What can hang from each mark
kigi: fivo geli levizu
nili: levizu
geli: bebeno bupo fivo fovabeg nili pupafo tata
fovabeg: bebeno geli levizu
tata: geli
bebeno: bupo geli
sopi: fivo geli levizu
levizu: fovabeg kigi pupafo sopi tata
bupo: bebeno geli levizu
pupafo: fivo geli
fivo: nili

Each row was made from one small tree. The marks that hang from a mark follow it in brackets, in alphabetical order. Every link used is in the known rows. Write each row's tree.
In the rows, 128 means zero.
Known rows
pupafo{fivo{nili}}: [126 143 132 142 138 111 110 171 133 101 122 162 121 103 148 133 144 140
 150 135 152 137 133 176 126 122 132  99 125 103 148  86 120 122 119 139
  90 130 137 117 129 131 112]
sopi{levizu}: [133 131 113 135 145 134 111 146 113 129 143 165 129  96 145 147 154 130
 129 122 112 134 133 149 126 121 107 128 140 132 124 123 153 114 146 140
 126 130 132 130 133 138 116]
bebeno{bupo{geli{fivo fovabeg{levizu} pupafo tata}}}: [125 145 132 195 115 168 102 135 153 151  74 132 129 124 105 137 154  88
 107 160 138 123 109 162 117 138 156  86 133 111 101 149 150  88 119 173
 150 138 160 122 164 135 124]
bebeno{geli{fovabeg nili{levizu{pupafo{fivo}}} tata}}: [101 169 148 159 124 154 133 147 144 172  57 159 119 134 139 123 145 138
 148 120 148 176 132 139 146 113 138 101 137  97 102 135 117  97 127 183
 126 145 144  69 169 156 136]
fivo{nili{levizu{fovabeg{geli} kigi pupafo tata}}}: [122 142 150 152 141 104 122 134 172 188  85 193 125 103 179 131 106 137
 117 125 148 131 137 148 144 152 111 107 140 124 126 132 148 100 100 169
  79 176  96 116 132 147 134]
tata{geli{bebeno bupo fivo{nili{levizu}} pupafo}}: [141 175 142 140 117 157 121 136 203 127  45 136 138 123 124 137 146 123
  79 125 144 110 124 169  72 135 153 141 129 146 113 142 165  76 124 133
 178 132 124 146 163  98 114]
fivo{nili{levizu{pupafo sopi}}}: [113 143 143 142 131 105 116 139 157 145  96 177 123 119 170 155 118 139
 123 140 132 118 152 151 140 146 118 117 141 149 153 124 127 104 116 152
  93 148 111 114 106 134 124]
levizu{pupafo tata}: [135 110 153 124 131 126 114 130 144 190 109 149 117  97 128 109 128 112
 118 113 133 134 120 129 136 155 121 104 182 111 113 136 164 130  94 158
  76 154 114 117 154 147 141]
kigi{fivo{nili} geli{bebeno pupafo} levizu{sopi}}: [180  88 113 166  54 116 108 180 145 133  72 145 118  86 163 186 123 111
 107 110 168 138  99 190 121  86 169  84 132  45 184 132 119  81 180 163
 121 129 132  86 151 112  69]
kigi{fivo}: [140 117 131 122 123 123 125 154 108 136 121 113 120  81 110 131 128 124
 134 123 133 137 122 154 149 112 141 118 127 102 151 125 124 126 129 131
 125 122 145 114 134 131 122]
fivo{nili}: [121 167 134 146 128 102 110 135 142 110 119 169 124 133 149 141 116 134
 125 130 142 123 127 155 123 134 128 116 127 124 152 111 128 130 120 130
 101 132 119 129 122 133 124]
kigi{geli{bebeno bupo fivo fovabeg pupafo}}: [164 117 111 150  88 163 108 147 170 150  47 127 114 139 100 146 153 114
  84  93 177 124 130 171  99 107 173 110 118  83 129 135 155  73 171 153
 167 134 137 131 182 129 101]
bebeno{geli}: [134 161 128 140 119 150 124 138 135 123 128 144 111 144 130 125 110 119
 134 120 126 145 101 106 127 112 126 117 125 117 111 132 124 128 142 121
 142 123 120 105 155 154 120]
fivo{nili{levizu{sopi{geli}}}}: [115 148 143 146 136  95 116 146 155 136 101 183 129 118 176 165 122 136
 135 146 130 124 142 153 140 128 129 134 128 150 144 129 125 108 128 150
  99 135 130 121 107 135 112]
fovabeg{bebeno{geli{fivo}}}: [141 160 141 154 143 160 112 162 139 168 109 146 113 138 121 123 124  90
 122 131 125 149  97 129 114 144 132 119 119 105 107 125 120 122 122 135
 147  93 126 123 171 116 126]
fovabeg{bebeno levizu}: [123 131 132 203 146 138 102 148 119 180 121 146 101 121 174 155 133 101
 106 138 134 151  92 135 109 172 134 124 124 119 119 120 114 122 144 155
 128  72 136 164 145  90 106]
fovabeg{levizu{pupafo sopi{fivo geli{bupo}} tata}}: [130  93 137 180 143 131  64 175 147 204 105 164  90  99 169 185 135 110
 109 145 133 134 103 144 145 148 136 158 174 115 112 151 173 133 150 169
  85 130 146 158 145 147  76]
bebeno{bupo{geli{fovabeg{levizu} pupafo}}}: [119 122 125 197 118 148 105 122 134 123 105 129 126 120 105 148 154 100
 104 152 138 129 111 149 112 137 149  90 127 119 104 142 142  93 135 170
 144 133 148 131 156 130 117]
bupo{geli{nili} levizu{fovabeg kigi{fivo} sopi}}: [127  53 130 173 114 141  96 124 151 145  87 132 110  50 188 162 152 141
 134 162 140  71 120 166 186 100 106 129 109 114 103 151 130 117 127 194
  91 170 162  67 167 113  97]
tata{geli}: [128 132 143 118 129 131 149 112 152 125 131 115 138 121 127 131 139 134
 112 136 112 146 118 151  93 134 132 169 150 150  97 131 131 120 127 129
 145 131 128 138 135 105 118]
fivo{nili{levizu}}: [108 166 140 139 134 101 129 132 149 121 103 173 133 121 167 139 120 136
 129 130 138 123 149 148 134 133 121 115 124 147 151 121 117 103 120 143
 111 131 112 118 112 127 137]
fivo{nili{levizu{kigi pupafo{geli}}}}: [ 99 148 142 153 131 112 117 133 164 155 106 183 124 109 181 136 105 143
 107 118 141 126 148 145 134 149 115 112 131 135 138 117 135 101 116 139
  90 145 100 109 120 134 123]
tata{geli{bupo fovabeg nili}}: [105 134 138 139 133 131 141 106 143 115  84 122 136 120  98 141 166 172
 101 126 128 162 146 173  93 119 153 176 142 134 102 142 130 111 139 172
 159 141 141 125 157 108 111]
bupo{geli{tata}}: [116 133 131 176  96 150 117 118 131 131 109 134 130 110 158 125 147 123
 131 133 125 116 111 139 136 123 129 119 110 116  97 142 133 122 106 144
 120 119 160  95 155 129 135]
levizu{fovabeg kigi{fivo geli{nili pupafo}} tata}: [152  67 145 138 116 119 101 144 160 240  81 141 110  39 136 126 117 117
 112 101 152 164  98 166 147 105 141  99 169  59 115 146 170 103 126 193
  93 193 119  81 192 145 102]
bebeno{geli{bupo pupafo{fivo}}}: [144 164 120 160 112 159  95 157 139  99  95 144  94 122 113 133 120 134
 122 113 133 139 117 130 108 109 153  84 117 103 122 123 149 108 127 129
 162 130 128  94 176 154 107]
kigi{fivo{nili} geli{bebeno bupo pupafo}}: [161 132 122 163  75 119  84 155 133 129  71 134  90  82 110 165 119 123
  90  94 170 128 110 187 111  96 177  86 115  74 171 132 146  89 161 141
 137 116 135 110 167 129  87]
levizu{kigi tata{geli{bupo nili pupafo}}}: [132 117 158 144 120 134 110 119 176 166  91 135 135  58 147 110 115 135
  89 114 123 159 100 142 108 127 136 143 168 123  86 164 178 113 106 160
 126 157 127  91 182 120 109]
fovabeg{geli{bebeno} levizu{sopi{fivo}}}: [162 127 112 224 132 159  96 172 149 178 102 155 102 137 197 189 113  98
 118 157 165 125  72 133 139 158 143 166  89 121  92 176 131 124 181 152
 122 117 150 191 117 128  77]
fovabeg{bebeno{bupo}}: [127 132 144 163 149 134 109 135 111 173 121 128 120 128  92 132 128  94
 114 159 117 152 104 132 106 155 137 110 128 120 116 134 118 119 115 151
 137  95 127 141 147 101 128]
kigi{fivo levizu{fovabeg{geli} pupafo sopi}}: [169  57 114 147 114 127 133 172 122 183  87 141 119  95 133 161 124 143
 128 136 142 136 130 165 153 125 139 109 141  50 155 140 123 108 131 184
 103 183 121 106 132 137  94]
pupafo{geli{fovabeg}}: [113 118 111 166 126 148 133 125 125 169 132 159 131 122 145 128 143 136
 125 113 142 148 133 149 118 131 157 140 116 102 102 116 117 125 142 134
 116 114 136 136 144 135 112]
bupo{bebeno geli{fivo nili}}: [ 86 135 117 158 119 148 122 138 175  83  96 148 123 106 143 159 192 115
 124 134 138  79 116 152 186 127 113 120  93 114  95 134 148 116 134 186
 127 127 151  86 163  88 134]
bupo{bebeno levizu{fovabeg kigi pupafo{fivo} tata}}: [140  62 133 115 135 123 120 130 179 182  95 155  98  74 180 137 162 136
 143 140 156  78 110 136 212 135  75  86 145  95 110  99 174 102  98 185
  57 170 118  91 169 100 136]
fivo{nili{levizu{fovabeg{bebeno} sopi{geli{pupafo}}}}}: [122 143 143 159 146  98 105 152 163 173  79 188 124 120 170 172 130 129
 130 148 132 129 141 163 130 140 135 117 129 134 141 121 137  96 115 167
 100 145 123 132 124 129 115]
bupo{bebeno{geli{fivo nili pupafo}}}: [115 167 122 137 124 146 121 151 183 109  88 152 106 135 128 158 151 108
 128 124 133 110 102 126 170 129 124  96 115 108 113 124 157 109 136 160
 147 132 127  94 162 110 130]
fovabeg{levizu}: [120 132 122 178 130 136 114 136 130 142 126 140 106 122 174 151 127 122
 112 133 140 131 108 130 124 146 130 129 130 130 128 126 123 123 161 143
 127 112 134 155 127 120 105]
bupo{geli{fovabeg}}: [120 105 115 170 110 144 130 122 129 105 116 136 142 118 143 134 176 133
 125 118 144 126 126 149 135 120 131 128 103 111  97 122 126 112 131 157
 121 125 158 114 160 129 130]
tata{geli{bupo{bebeno levizu} pupafo}}: [137 132 129 131 115 135 129 105 172  92  93 115 115 105 126 154 150 145
  98 138 113 102 127 159 110 131 140 136 133 147 106 132 164  93 114 143
 167 128 130 124 156  85 117]

Write each row's tree
[126 169 131 139 114 153 120 136 192 115  62 145  96 122 165 153 150 105
 148 148 137  63 106 138 198 119 114  82 115 113 111 131 152 102 115 168
 135 129 143  72 170  96 146] => bupo{bebeno{geli{fivo nili pupafo tata}} levizu}
[130 161 155 121 131 151 142 140 200 151  76 138 146 134 139 129 150 114
  95 132 149 122 115 161  92 146 124 158 144 148 103 131 146  93 131 132
 137 135 119 149 143 100 121] => tata{geli{bebeno fivo{nili{levizu{pupafo}}}}}
[158 140 138 163 110 154 100 124 164 153  65 123 130 122 124 134 140  75
 108 142 167  95  85 123 110 130 145  70 128 122 116 152 164  86 124 144
 139 125 137 143 164 112 130] => geli{bebeno{bupo{levizu{tata}}} pupafo}
[150 104 158 133 120 135 122 138 180 173 114 132 143  58 167 103 120 118
 108 116 127 165  87 147 111 132 128 131 172 116  81 138 175 109 101 142
 108 152 131 101 174 122 113] => levizu{kigi tata{geli{pupafo{fivo}}}}
[109 116 141 132 136 146 140 131 153 205  76 168 129  84 147 109 142 128
 116 110 134 129 164 137 140 143 134 119 153 133 108 151 139  85 109 171
 114 142 114 105 148 138 143] => nili{levizu{pupafo{geli{bupo fivo fovabeg}} tata}}
[135 116 119 162 135 138 116 128 104 150  82 139 123 132  91 131 160 161
 107 116 142 156 144 149 109 127 153 137 105 101 133 122 125 105 126 160
 150 104 144 139 169 120 125] => geli{bupo fovabeg{bebeno}}
[133 103 108 133  94 122 118 118 124 115 124 130  89 119 109 157 130 148
 107 111 131 125 129 141 135 104 142 128 119 110 136 134 132 109 165 150
 146 121 119 103 149 116 102] => kigi{geli{bupo{bebeno}}}
[121 132 108 160 105 156 116 145 192  85  94 144 123 109 148 160 185  96
 115 126 133  72 110 152 170 141 122  92  94 111 100 120 175  94 116 161
 140 127 147 101 167  93 135] => bupo{bebeno geli{fivo pupafo}}
[124 107 142 121 141 129 136 158 156 169  90 147 135 107 163 157 138 124
 141 152 115 121 151 132 154 120 132 153 130 163 115 156 129  96 139 155
 131 136 145 116 110 130 113] => nili{levizu{sopi{geli{fivo}}}}
[145 100 137 131 135 126  95 154 150 150 102 132 113 113 165 174 136 113
 156 174 123  85 128 152 176 107 124 159 137 130 116 146 142 129 126 142
  99 127 164 123 131 126 106] => bupo{levizu{sopi{fivo geli{tata}}}}
[ 91 133 156 123 142 127 150 124 161 131  98 124 136  99 132 138 156 144
 116 137 119 152 149 168 108 138 130 154 160 153  92 138 123 103 125 173
 135 146 126 109 135  99 118] => tata{geli{nili{levizu{pupafo{fivo}}}}}
[153 104 132 150 157 124  89 165 124 223 118 191 125  42 161 136 147 121
 124 117 126 163 101 168 137 122  98 117 156  90 121 119 173 107 122 170
  88 148 124 118 175 140 111] => sopi{levizu{fovabeg{bebeno} kigi{fivo{nili}} tata}}
[131  99 147 120 131 126 142 133 140 187  95 152 139  80 173 130 133 120
 149 146 115 131 137 120 153 122 126 137 149 162 120 168 118  96 120 167
 119 134 132  98 121 125 134] => nili{levizu{sopi tata}}
[106 168 136 139 130 155 103 130 174 166   4 147  98 113 111 138 162 150
 132 157 142  63 150 171 181 110 132 118 119 106 132 161 157 106 100 202
 148 159 151  77 174 102 139] => geli{bupo{bebeno levizu{fovabeg}} fivo nili tata}
[168 100 117 155 149 136 100 156 119 205 116 183 116  41 150 133 133 140
 123 117 128 151 108 161 143 115 110 129 140  95 104 150 182 108 129 172
 105 173 128 119 168 161 105] => sopi{levizu{fovabeg{geli{bupo}} kigi{fivo} tata}}
[143 129 135 148 119 150 118 118 135 146  93 116 131 139 119 128 140 102
 120 154 166  99  89 109 123 117 121 110 112 136 120 149 128 107 148 132
 130 113 136 146 144 109 127] => geli{bebeno{bupo{levizu}}}
[125 161 127 133 166 120  70 174 137 140 128 197 135  78 135 169 167 109
 123 126 114 147 131 193 123 113 106 172 173 115 124 132 180 112 133 151
 113 123 121 143 161 140 111] => sopi{fivo{nili} levizu{tata{geli{bupo}}}}
[119  82 134 167 122 164  95 157 160 198 124 145 112  96 153 118 116 134
  92 115 161 143 111 130 122 151 115 102 131  91  98 108 162 111 128 125
  77 147 116 115 155 137  89] => levizu{kigi pupafo{fivo geli{bebeno{bupo}}}}
[156 191 126 164 110 166  76 163 198 124  16 155 122 139 113 138 137 111
  76 112 180  78 122 160  89 131 160  92 100 108 155 137 185  84 123 125
 165 133 130 148 174 124 116] => geli{bebeno bupo fivo{nili} pupafo}
[130 187 154 136 123 148 117 162 184 193  46 167 136 126 158 122 121 109
 138 153 133 110 137 169 142 135 137 121 140 127 141 145 137 100  93 144
 125 145 142 101 128 136 138] => geli{fivo{nili{levizu{sopi}}} tata}
[ 97 120 155 125 139 128 145 128 162 139  96 126 134  96 140 149 154 145
 120 147 114 152 146 168 111 137 133 161 162 157  94 144 123 104 129 176
 133 149 131 107 131  99 108] => tata{geli{nili{levizu{pupafo{fivo} sopi}}}}
[139 100 151 211 149 131  72 179 136 228 104 181  87  81 196 162 139  99
 118 151 141 157  83 162 123 186 135 108 165 103 121 116 134 124 121 186
  66  99 141 146 153 104  90] => fovabeg{bebeno levizu{pupafo{fivo{nili}} sopi tata}}
[126 131 154 136 138 129 122 104 133 138 106 120 123  96  99 126 131 102
 128 176 124 110 111 144 128 122 132 115 161 144 105 164 128 115 119 173
 125 139 135 113 148 114 129] => bebeno{bupo{levizu{tata{geli{nili}}}}}
[132 149 126 168 139 149 115 172 187 159  72 170 135 136 169 138 146 121
 100 119 177 134 126 182 131 145 134 131 131  98 136 102 143  98 151 156
 117 146 142 149 148 137 110] => geli{fivo{nili} fovabeg{levizu{kigi}}}
[151 168 131 166  99 169  92 128 157 156  63 144  92 127 138 125 100 135
 120 126 128 119 108 120 125 107 140  86 121 102 115 144 161 100 104 136
 157 146 129  81 187 158 121] => bebeno{geli{bupo{levizu{fovabeg kigi}} pupafo tata}}
[162  49 123 136  76 120 126 144 138 168 111 150 115 102 158 154 120 124
 114 114 132 148 121 149 128 113 139 113 184  68 137 150 122 106 158 184
  95 157 109  75 153 126  87] => kigi{geli levizu{pupafo sopi tata}}
[137 196 148 151 121 181 108 150 151 173  86 138 111 152  77 109 104  84
 129 164 124 141  87 122 119 116 143  94 146 111 104 162 136 110 123 138
 165 139 133  96 166 162 127] => bebeno{bupo geli{fivo tata}}
[122 135 159 125 135 121 135 115 149 157 109 139 139  83 134 113 144 117
 126 130 120 155 104 149 112 128 138 151 176 131  89 156 139 133 114 167
 113 136 135 112 160 115 129] => levizu{tata{geli{nili}}}
[125 124 137 144 144 106 118 184 140 123 102 174 129  99 166 152 160 146
 159 142 152 148 148 180 140 115 137 114 126 114 137  94 120 104 129 162
  85 133 154 115 123 135 105] => pupafo{fivo{nili{levizu{sopi{geli{fovabeg}}}}}}
[113 114 132 161 169 120  81 171 148 202  83 192 115 116 137 192 188 135
 114 121 150 139 127 156 132 122 110 138 150 100  86 125 203 115 166 189
  76 167 146 158 163 153  86] => sopi{geli{bebeno nili} levizu{fovabeg pupafo}}
[141 116 156 153 161 124  89 168 149 247  84 196  96  97 130 117 151 114
 138 124 154 163 103 163 125 160 120  74 179  60 113  94 157 118  79 195
  50 166 101 119 193 148 130] => levizu{fovabeg{bebeno{geli}} pupafo{fivo{nili}} tata}
[148 145 132 166 111 155 101 132 161 149  71 118 133 142 105 139 137  83
  98 133 163 118  90 120  95 136 151  74 118 120 121 147 165  89 134 133
 152 126 131 154 154 118 123] => geli{bebeno{bupo} pupafo}
[164 100 132 144 100 102 121 174 118 139  97 165 139  57 166 146 126 127
 142 134 139 144 104 173 150  95 144 108 155  63 179 139 109 118 130 168
  89 133 139  79 139 124 101] => kigi{fivo{nili} levizu{sopi tata}}
